What can hang from each mark
J147: J229 J453 J757
J453: J341
J638: J494
J301: J341 J534
J390: J494 J890
J230: J494 J682
J624: J890
J614: J682
J914: J757
J890: J390 J616 J624
J341: J301 J638
J534: J229 J301
J616: J682 J890
J682: J230
J539: J534

Every row comes from one small tree of marks. Brackets hold a mark, then the marks that hang from it, in the order of their numbers. Every link used is in the known rows. Which tree was each row made from?
(in the rows, 128 means zero)
Known rows
{J390 J494 {J890 {J616 {J682 J230}} J624}}: [132 150 125 171 249 138 150 123 170 225  89 131 136 118 127 112 199 138
  82 164 113 224 134 145 126 104 132 147 133 179  67 181 131 126 186  88
 149  74 147 108 149 151 136  90  82 104 130  65 113  67 123 116 101 125
 122 126 138 100 157 188]
{J614 {J682 J230}}: [130 145 149 166 159 132 114 130  99 118 126 144 134 111 133 118 129 129
 112 126  73 166 123 200 131 142 133 138 120 117 115 114 123 131 110 122
 139 104 105 126 116 168 146 154 125 160 136  97 107 158 126 182 109 132
 133 135 154 126 129 107]
{J341 {J301 {J534 J229}} {J638 J494}}: [135 144 152 145 121 132 126 108  31 111 155 135 143 125 123 123  86 132
 106 127 127 189 156  67 126 135 126 129 146 119 105 101 112 143 217 124
 182  83 126 141 125 133 148 110 138  80  80 115 104  82 129 135 100 121
 152 121  89 136 154 189]
{J230 J494}: [122 129 142 125 136 118 133 126 127 118 124 141 126 103 127 118 145 126
 137 149 121 109 113 133 139 105 131 127 116 125 116 128 112 134  84 120
 121  83 138 131 146 120 127 115 131 106 128 121 115 139 122 153 144 140
 132 131  63 125 128 130]
{J301 {J341 {J638 J494}} {J534 J229}}: [133 118 141 130 199 123 133 139  26 149 167 112 116 125 131  98  89 135
 129 127 108 171 129  43 121 123 135 148 116 146 144 116 101 121 178 127
 199  68  95 152 149 115 132 122 106  38  61 183  96 134 131 128 131 121
 182 125 117 132 178 205]
{J453 {J341 {J301 {J534 J229}}}}: [120 124 137 108 127 133 136 116  86 147 148 146 139 100 109 128 113 111
 118 125 127 205 115 144 130 121 118 123 154 121 124 102 126 144 206 112
 167 113  91 140 148 109 149 102 121 129 120 132 100  82 110 108 108 129
 136 125 120 147 113 155]
{J301 J341}: [129 116 126 112 155 128 135 141 109 156 145 122 114 131 128 113 119 125
 134 131 117 120 125 108 124 111 127 145 103 135 152 118 120 117 128 128
 150 115  94 144 155 118 126 134 123 110 109 157 124 125 118 121 152 130
 153 132 157 135 143 136]
{J301 J341 J534}: [127 106 127 122 174 124 125 140  83 169 168 106 109 135 128 108 125 124
 137 132 104 153 120  84 126 107 141 143 108 146 151 120 111 115 105 131
 184  92  92 150 147 101 124 130  92 104 106 186 102 127 105 123 150 127
 163 127 165 143 156 159]
{J147 J229 {J453 {J341 J301}} J757}: [133 151 118 166 162 155 149 118  74 181  94 174 150 129 106 139 137 120
  90 113 111 160  90 155 121 114 136 148 122 108  91 133 120 135  68  95
 166 129 139 127 138 112 178  97 147 102 102 101  84 110 109 101 136 134
 134 182 135 181 169 117]
{J147 J453}: [130 139 122 142 150 138 143 130 100 143 119 126 133 144 132 129 149 133
 128 127 135 126 118 174 126 136 144 147 129 121 106 132 118 128  92 127
 140 134 147 119 119 121 139 115 143 136 123 145 115 146 133 123 164 128
 122 143 127 134 142 134]
{J453 {J341 J638}}: [126 118 104 116 143 148 135 115 110 130 141 136 156 120 116 116 117 120
 105 119 118 149 112 122 131 120 107 132 143 110 151 149 137 131 143 106
 145 124 132 119 132 121 133 110 131 126 112 130 123  95 112  99  67 134
 135 122 154 125 119 164]
{J890 J616 J624}: [123 126 110 137 208 131 119 128 136 167 102  97 118 119 122 113 154 122
 111 150 151 181 145 197 140 110 129 128 129 130 125 123 138 141 170 105
 112  66 128 124 149 131 128 134 104 131 134  95 121 110 149 116 108 131
 107  99 146 101 138 189]
{J616 J682 {J890 J390 J624}}: [137 112 107 138  89 144 155 129 140 210 130 134 132  85 147 109 164 152
 129 178 103 141 137 174 133 109 145 114 160 132 127 193 166 117 183 108
 134 135 137 108 179 160 136 122 100  85 130  91  94  62 118  90 183 118
  89 143 174 111 187 214]
{J539 {J534 J229 J301}}: [134 141 136 138 110 115 128 106 107  96 123 149 132 126 121 122 117 131
 116 120 105 176 128 136 138 107 133 111 158 144 113 104 120 141 198 135
 129 132  95 136 158 124 153  99 119 102 110 128 128  87 149 131 127 129
 139 113 104 162 137  91]
{J301 J341 {J534 J229}}: [127 114 139 120 196 116 127 148  72 166 159 113  94 122 131 108 101 125
 145 132 113 177 112  87 126 114 142 145 124 152 145  99 103 122 156 133
 185  80  76 154 160 101 128 130  90  74  96 195  93 137 125 122 167 129
 161 125 131 145 157 164]
{J341 {J301 J534} {J638 J494}}: [135 138 143 149 100 139 125 101  36 116 160 135 154 135 118 122 111 131
 101 130 116 173 162  55 127 132 124 126 133 111 110 118 120 138 172 122
 181  92 148 138 110 133 146 113 136 104  88 110 114  73 116 129  81 122
 151 124 114 133 150 187]
{J539 {J534 J229 {J301 {J341 J638}}}}: [139 136 127 135 145 122 128 110  81 108 140 146 123 134 123 106  91 132
 108 119  89 167 130  87 138  99 127 130 148 138 139 105 111 132 197 130
 156 111  91 140 172 119 152 105 117  82  82 147 118  70 141 113 116 133
 163 110 135 164 162 117]
{J341 {J301 {J534 J229}} J638}: [134 146 139 143 129 135 109 109  61 130 150 138 129 130 128 127  76 123
 109 131 125 186 145  69 137 134 124 133 163 107 110 102 113 144 191 125
 176  76 137 133 131 115 144 119 118 109 101 122  96  53 123 118  95 132
 138 109 115 145 137 174]
{J624 {J890 {J390 J494} {J616 J682}}}: [135 113 104 143 190 155 132 141 121 192 112 120 132 130 131 125 208 125
 112 156 117 183 124 152 119  79 105 123 137 143 102 188 145 118 173  95
 154 159 158 108 155 154 131 113  86  94 124 103 132 143 134 100 117 120
 136 126  94 107 182 215]
{J230 J494 J682}: [121 133 130 129 153 119 124 121 131 105 123 131 136 104 127 110 149 123
 153 144 124 113 102 124 145  99 142 119 108 124 135 139 102 137  76 113
 131  37 142 130 172  99 123  97 112 113 132 123 115 123 143 179 133 158
 118 134  77 114 149 119]
{J682 {J230 J494}}: [133 144 166 136 179 119 124 125 110 135 117 147 116  92 137 111 149 128
 142 149  99 132 114 150 143 114 145 124 108 158 107 123 113 134  78 112
 136  68 134 132 146 143 141 133 130 108 141  94 110 143 122 184 156 138
 127 141  85 141 144 119]
{J616 J890}: [135 121 135 127 101 119 138 121 109 155 129 124 124  98 151 128 113 140
 133 142 115 108 122 130 125 125 149 122 128 139 132 149 135 118 166 129
 137 138 121 129 142 144 123 120 129 128 137 136 108 107 125 126 150 121
 129 144 156 124 141 156]
{J341 J301}: [131 143 142 128  82 134 128 111 113 126 130 144 138 127 120 140 115 120
 118 131 137 145 149 140 130 128 122 122 135 108 113 101 130 139 171 124
 133 127 125 132 125 133 142 123 149 151 130  92 127  75 118 125 119 132
 123 129 126 142 120 122]
{J390 J494 {J890 J616}}: [125 142 117 153 235 126 150 123 148 171  96 113 128 141 120 135 173 127
  94 128 136 181 125 117 116 108 122 155 123 143  85 165 115 125 182  98
 148  92 147 118 118 131 124  89 112 117 125 109 136 119 127 111  84 128
 151 120 117 106 114 179]
{J914 J757}: [128 123 149 137 149 116 110 118 142 114 122 122 135 146 107 127 123 127
 109 126 122 106 108 148 128 139 119 125 147 141 129 128 128 128 145 124
 128 166 121 118 107 137 123 145 105 113 123 133 123 129 122 115 114 116
 130 125 134 142 127 140]
{J453 J341}: [121 112 115 107 125 137 144 125 133 140 138 135 151 109 113 122 140 119
 121 124 128 149 105 159 126 121 113 126 131 122 144 137 138 133 142 110
 134 137 107 127 139 121 133 109 129 139 128 133 126 119 114 105 100 129
 131 131 142 130 114 141]
{J390 {J890 J616}}: [129 136 114 142 237 125 136 125 137 155  95 103 136 138 123 128 134 127
 110 127 139 169 128 150 119 119 121 135 105 134 109 133 119 128 183 110
 135 123 125 129 127 122 119 109 122 126 117 123 124 134 133 112 131 142
 137 124 111 103 115 174]
{J453 {J341 J301 J638}}: [129 130 117 113 100 153 136  99  97 128 142 151 167 117 108 125 106 116
  95 122 127 159 133 129 132 124  99 128 150  92 133 123 138 141 187 104
 150 118 129 123 130 123 148 107 147 149 114  97 124  50 102  94  56 137
 132 123 153 136 111 161]
{J147 J453 J757}: [133 136 122 175 173 144 138 142  94 136  92 139 129 147 124 132 135 134
 120 134 144 127 116 139 133 131 158 153 119 121  95 138 118 124  52 117
 148 132 150 124 128 130 144 114 144 120 118 149 100 155 125 131 170 135
 128 164 128 157 167 132]
{J534 J229 {J301 {J341 {J638 J494}}}}: [138 125 140 128 170 112 134 119  66 109 150 153 113 110 132  91  97 129
 117 115 111 156 127  97 123 111 124 138 128 156 122 100 110 131 211 126
 165 106  86 152 165 137 147  97 131  66  57 129 116 113 149 127 125 126
 152 121 124 145 140 151]
{J341 J301 {J638 J494}}: [138 149 141 142  88 139 135 101  62 103 141 144 158 127 119 128 101 132
  98 126 130 143 169  84 124 133 114 126 130 102 110 116 128 140 197 119
 151 113 143 131 116 147 147 116 168 113  90  81 128  74 126 131  86 124
 141 129 111 127 144 170]
{J890 {J390 J494} {J616 J682} J624}: [126 123  96 156 190 159 152 133 152 210 109 118 111 120 122 119 220 132
 100 159 127 206 153 182 133  91 118 138 165 130 100 191 158 130 172  76
 138  61 162  99 166 161 141 109  74  87 132  69 131  83 137  93 119 124
 103 109 134  96 170 240]
{J890 {J390 J494} {J616 {J682 J230}} J624}: [134 138 117 164 229 159 146 134 143 221 100 123 100 111 131 112 226 135
 102 162 113 222 152 198 137  89 131 139 155 152  92 180 156 129 160  66
 153  42 158 101 168 177 152 123  76  91 142  45 127  89 136 122 128 124
 100 116 143 108 182 235]

Which tree is each row?
[127 127 111 148 212 149 149 131 114 165 109 102  93 136 123 137 194 123
 117 119 144 180 141 160 125  94 117 145 144 115 112 168 138 129 158  78
 148  70 157 113 135 152 137 121 107 102 136 101 154 141 142 117 114 127
 136 112 120 114 135 229]	{J890 {J390 J494} J616}
[137 128 147 137 207 136 103 135 100 174 111 130 137  98 144 106 169 123
 122 177  97 163 112 162 134  84 125 103  99 174 104 130 125 122 138 108
 149 130 136 127 170 144 129 119  96 123 135 102  94 157 134 150 154 142
 133 138  47 111 180 162]	{J624 {J890 {J616 {J682 {J230 J494}}}}}
[134 138 129 146 111 142 108 103  68 131 156 137 139 144 124 127  96 121
 102 133 117 167 152  70 138 127 124 129 151 100 118 115 119 138 148 126
 176  84 152 128 111 119 143 122 121 131 111 118 106  53 111 120  79 134
 137 111 143 142 140 169]	{J341 {J301 J534} J638}
[127 116 117 117 132 146 150 116  86 116 143 135 172 113 110 111 129 131
 105 118 123 149 121 113 120 124 106 130 125 117 147 148 137 132 166 106
 151 125 124 127 131 138 134 107 144 107  93 126 130 113 116 110  66 123
 147 133 131 117 132 186]	{J453 {J341 {J638 J494}}}
[125 125 110 140 180 145 129 130 147 185 113 114 125 113 129 110 158 131
 101 166 133 179 146 177 137 108 125 121 136 147 117 134 147 129 172 103
 128  91 132 116 165 133 125 113  83 131 133  93 104  87 144 103 132 135
  97 111 129  92 158 184]	{J890 {J616 J682} J624}
[137 113 125 132 139 121 132 112  79 115 158 147 122 124 127  90 127 126
 110 117 101 133 132  89 124 103 125 135 117 141 131 121 118 127 148 123
 166 122 108 148 145 135 144 101 132  95  69 120 130 101 134 129 107 125
 149 126 154 143 137 148]	{J534 {J301 {J341 {J638 J494}}}}
[136 120 130 124 161 134 138 129  64 133 153 120 136 133 127 102 108 136
 119 125 111 121 141  68 119 118 123 146  99 123 150 126 118 118 154 123
 166 105 116 141 142 135 132 130 140  78  76 147 125 127 126 122 116 125
 169 133 143 125 165 181]	{J301 {J341 {J638 J494}}}
[128 142 152 133 122 125 118 120  77 140 145 139 113 117 125 134  97 119
 123 132 133 193 141 112 132 131 134 124 152 128 102  90 113 142 197 130
 168 100 106 143 136 114 144 117 115 115 117 127 100  81 126 131 134 128
 133 119 104 150 132 143]	{J341 {J301 {J534 J229}}}
[134 112 106 142 223 143 122 138 111 171 106 105 123 134 128 130 203 116
 122 143 139 187 121 169 124  80 109 129 131 134 109 176 139 126 169  98
 141 149 157 114 146 151 135 134 105  93 123 109 147 163 136 114 106 116
 143 116 102 116 168 213]	{J624 {J890 {J390 J494} J616}}
[135 113 108 136 154 138 126 135 128 160 121 132 137 133 126 128 195 122
 130 145 121 158 116 145 123  92 114 127 140 135 105 189 137 125 143 117
 133 178 155 113 138 148 141 140 116  82 114 115 147 150 117 115 108 109
 142 130 119 132 168 176]	{J624 {J890 {J390 J494}}}
[133 145 163 140 136 135 136 129 123 154 127 166 126  91 142 108 156 139
 130 164  80 130 120 127 136 114 137 119 117 165 100 134 124 122  85 110
 151  92 134 123 161 146 135 109 105 111 141  95  96 112 116 158 172 143
 120 150  71 127 165 123]	{J616 {J682 {J230 J494}}}
[136 113 105 133 121 127 146 127 136 179 116 117 120  91 140 115 156 141
 141 160 128 141 134 197 137 110 153 123 150 124 136 182 157 128 178 112
 117 116 134 116 167 157 140 145 121  84 128  97 115  89 125 108 162 113
  99 132 183 122 164 213]	{J616 {J890 J390 J624}}
[129 119 107 139 171 159 146 140 112 172 115 110 113 130 129 125 165 132
 122 133 124 169 143 178 125 102 111 123 137 113 125 152 151 120 157  83
 152 114 146 116 160 147 131 115  94 109 132 103 127 128 145  95 170 143
 115 124 114 102 160 223]	{J890 J390 {J616 J682}}
[137 120 128 126 184 116 122 119  88 127 147 155  96 117 136  94  90 121
 118 115 108 153 118 103 131 110 124 140 144 145 130  99 111 131 189 127
 162  99  89 146 167 124 145 104 116  86  74 134 114  92 144 118 124 135
 140 111 143 153 129 138]	{J534 J229 {J301 {J341 J638}}}
[132 119 130 128 208 128 117 140  55 160 164 113 100 132 135 104  79 127
 127 128 107 169 120  46 132 120 134 151 134 138 150 114 101 121 157 130
 197  60 101 145 155 104 129 130  92  66  81 193  90 112 123 113 133 130
 168 113 137 142 167 186]	{J301 {J341 J638} {J534 J229}}
[126 133 102 146 240 122 131 125 163 179  84 100 142 129 117 113 155 128
 102 151 145 193 134 193 129 114 129 136 117 137 108 142 126 137 190 109
 115 104 127 123 138 120 127 121 112 114 112  96 119 104 133 107 118 135
 113 114 146  97 131 189]	{J390 {J890 J616 J624}}
[133 132 124 151 224 149 137 136 128 197  97 125 106  88 129  95 204 133
 124 174 108 200 142 234 147  82 133 120 133 139 105 154 148 137 128  71
 134  35 149 113 187 159 149 131  85  82 138  51 105 107 140 135 186 143
  88 125 106 108 182 237]	{J890 J390 {J616 {J682 {J230 J494}}} J624}
[131 144 130 156 252 126 138 124 157 200  86 130 144  98 127  97 177 137
 103 179 107 193 125 188 137 100 137 130 111 167  87 147 122 132 157  95
 133  70 135 121 168 135 134 104  97 103 126  70  89  92 125 133 157 148
 106 132  98  97 156 190]	{J390 {J890 {J616 {J682 {J230 J494}}} J624}}
[135 121 109 149  91 145 168 128 148 220 129 144 124  89 146 117 194 152
 115 177  99 157 135 144 130 100 144 131 172 144 105 215 164 116 185 100
 143 113 155  99 176 172 138 106  89  79 137  84 108  48 114  91 141 109
 104 140 173 111 185 217]	{J616 J682 {J890 {J390 J494} J624}}
[126 141 108 156 184 120 150 120 191 182 100 135 152 127 112 120 189 131
  97 157 130 180 124 129 127 114 131 154 144 150  81 183 124 132 168 118
 119 111 148 110 127 130 137 105 115  90 113  96 132  76 103 108  76 113
 126 119 154 115 130 157]	{J390 J494 {J890 J624}}
[146 129 129 146 117 143 149 129 129 220 120 143 121  75 156 103 165 154
 132 179  80 160 135 190 136 112 157 114 154 160 117 191 165 117 166  99
 144 115 133 110 182 181 146 135  97  87 141  70  95  64 119 120 192 119
  90 153 185 125 204 205]	{J616 {J682 J230} {J890 J390 J624}}
[134 155 120 144 143 158 160 100  38 157 127 159 172 129 111 126 141 129
  82 101  99 153 106 146 109 121 114 145 125 101 105 134 117 138 138  98
 174 121 154 123 118 114 177  92 162  89  75  90 103  97 118  93  99 122
 143 161 125 152 159 154]	{J147 J229 {J453 {J341 J301 {J638 J494}}}}
[131 138 120 166 182 159 140 126  39 154 119 159 145 134 109 126  98 120
 101 129 139 195 109 122 140 132 143 154 155  99  98 122 116 140 125 100
 193  99 136 125 137 117 162  91 138 110  95 148  70  86 107 108 120 139
 141 150 133 169 162 180]	{J147 {J453 {J341 {J301 {J534 J229}} J638}} J757}
[138 137 155 142 124 123 141 121 131 202 124 159 128  50 160  94 158 151
 130 201  75 137 118 155 146 104 164 113 132 179 104 163 140 122 137 112
 139  77 132 119 188 163 137 112 101  96 146  76  70  61 116 145 180 129
 100 153 122 119 187 164]	{J616 {J682 {J230 J494}} {J890 J624}}
[132 150 142 150 243 130 143 127 129 178  92 132 135 109 134 111 154 136
 109 156  95 173 118 143 127 104 132 128 100 161  88 138 115 123 144  96
 152  92 135 124 152 131 126  93 105 109 130  93  93 123 125 139 167 156
 130 142  64 105 146 173]	{J390 {J890 {J616 {J682 {J230 J494}}}}}
[137 121 121 142  79 147 171 129 122 197 136 145 122  97 152 132 175 152
 124 153  89 131 127 110 119 108 136 131 163 139 111 208 155 105 171 101
 163 139 150 105 161 170 131  93  99  87 138 108 117  76 115  98 158 114
 127 152 141 116 169 206]	{J616 J682 {J890 {J390 J494}}}
[138 150 132 153 235 136 139 129 135 183  96 123 134 123 135 119 143 137
 104 141 103 182 128 141 118 119 127 131 107 162  98 144 126 119 176 102
 160 123 125 124 142 142 127 100 100 129 129  97 105 114 131 121 156 147
 124 138 118 108 144 173]	{J390 {J890 {J616 {J682 J230}}}}
[125 142 110 135 178 146 155 123  91 183 115 143 148 128 119 126 162 126
 106 100  97 142  75 183 112 117 125 147 122 118 117 146 119 129  84 106
 157 135 140 119 127  99 163 100 130  99 104 133 103 140 117  93 133 125
 130 160 144 149 148 121]	{J147 J229 {J453 J341}}
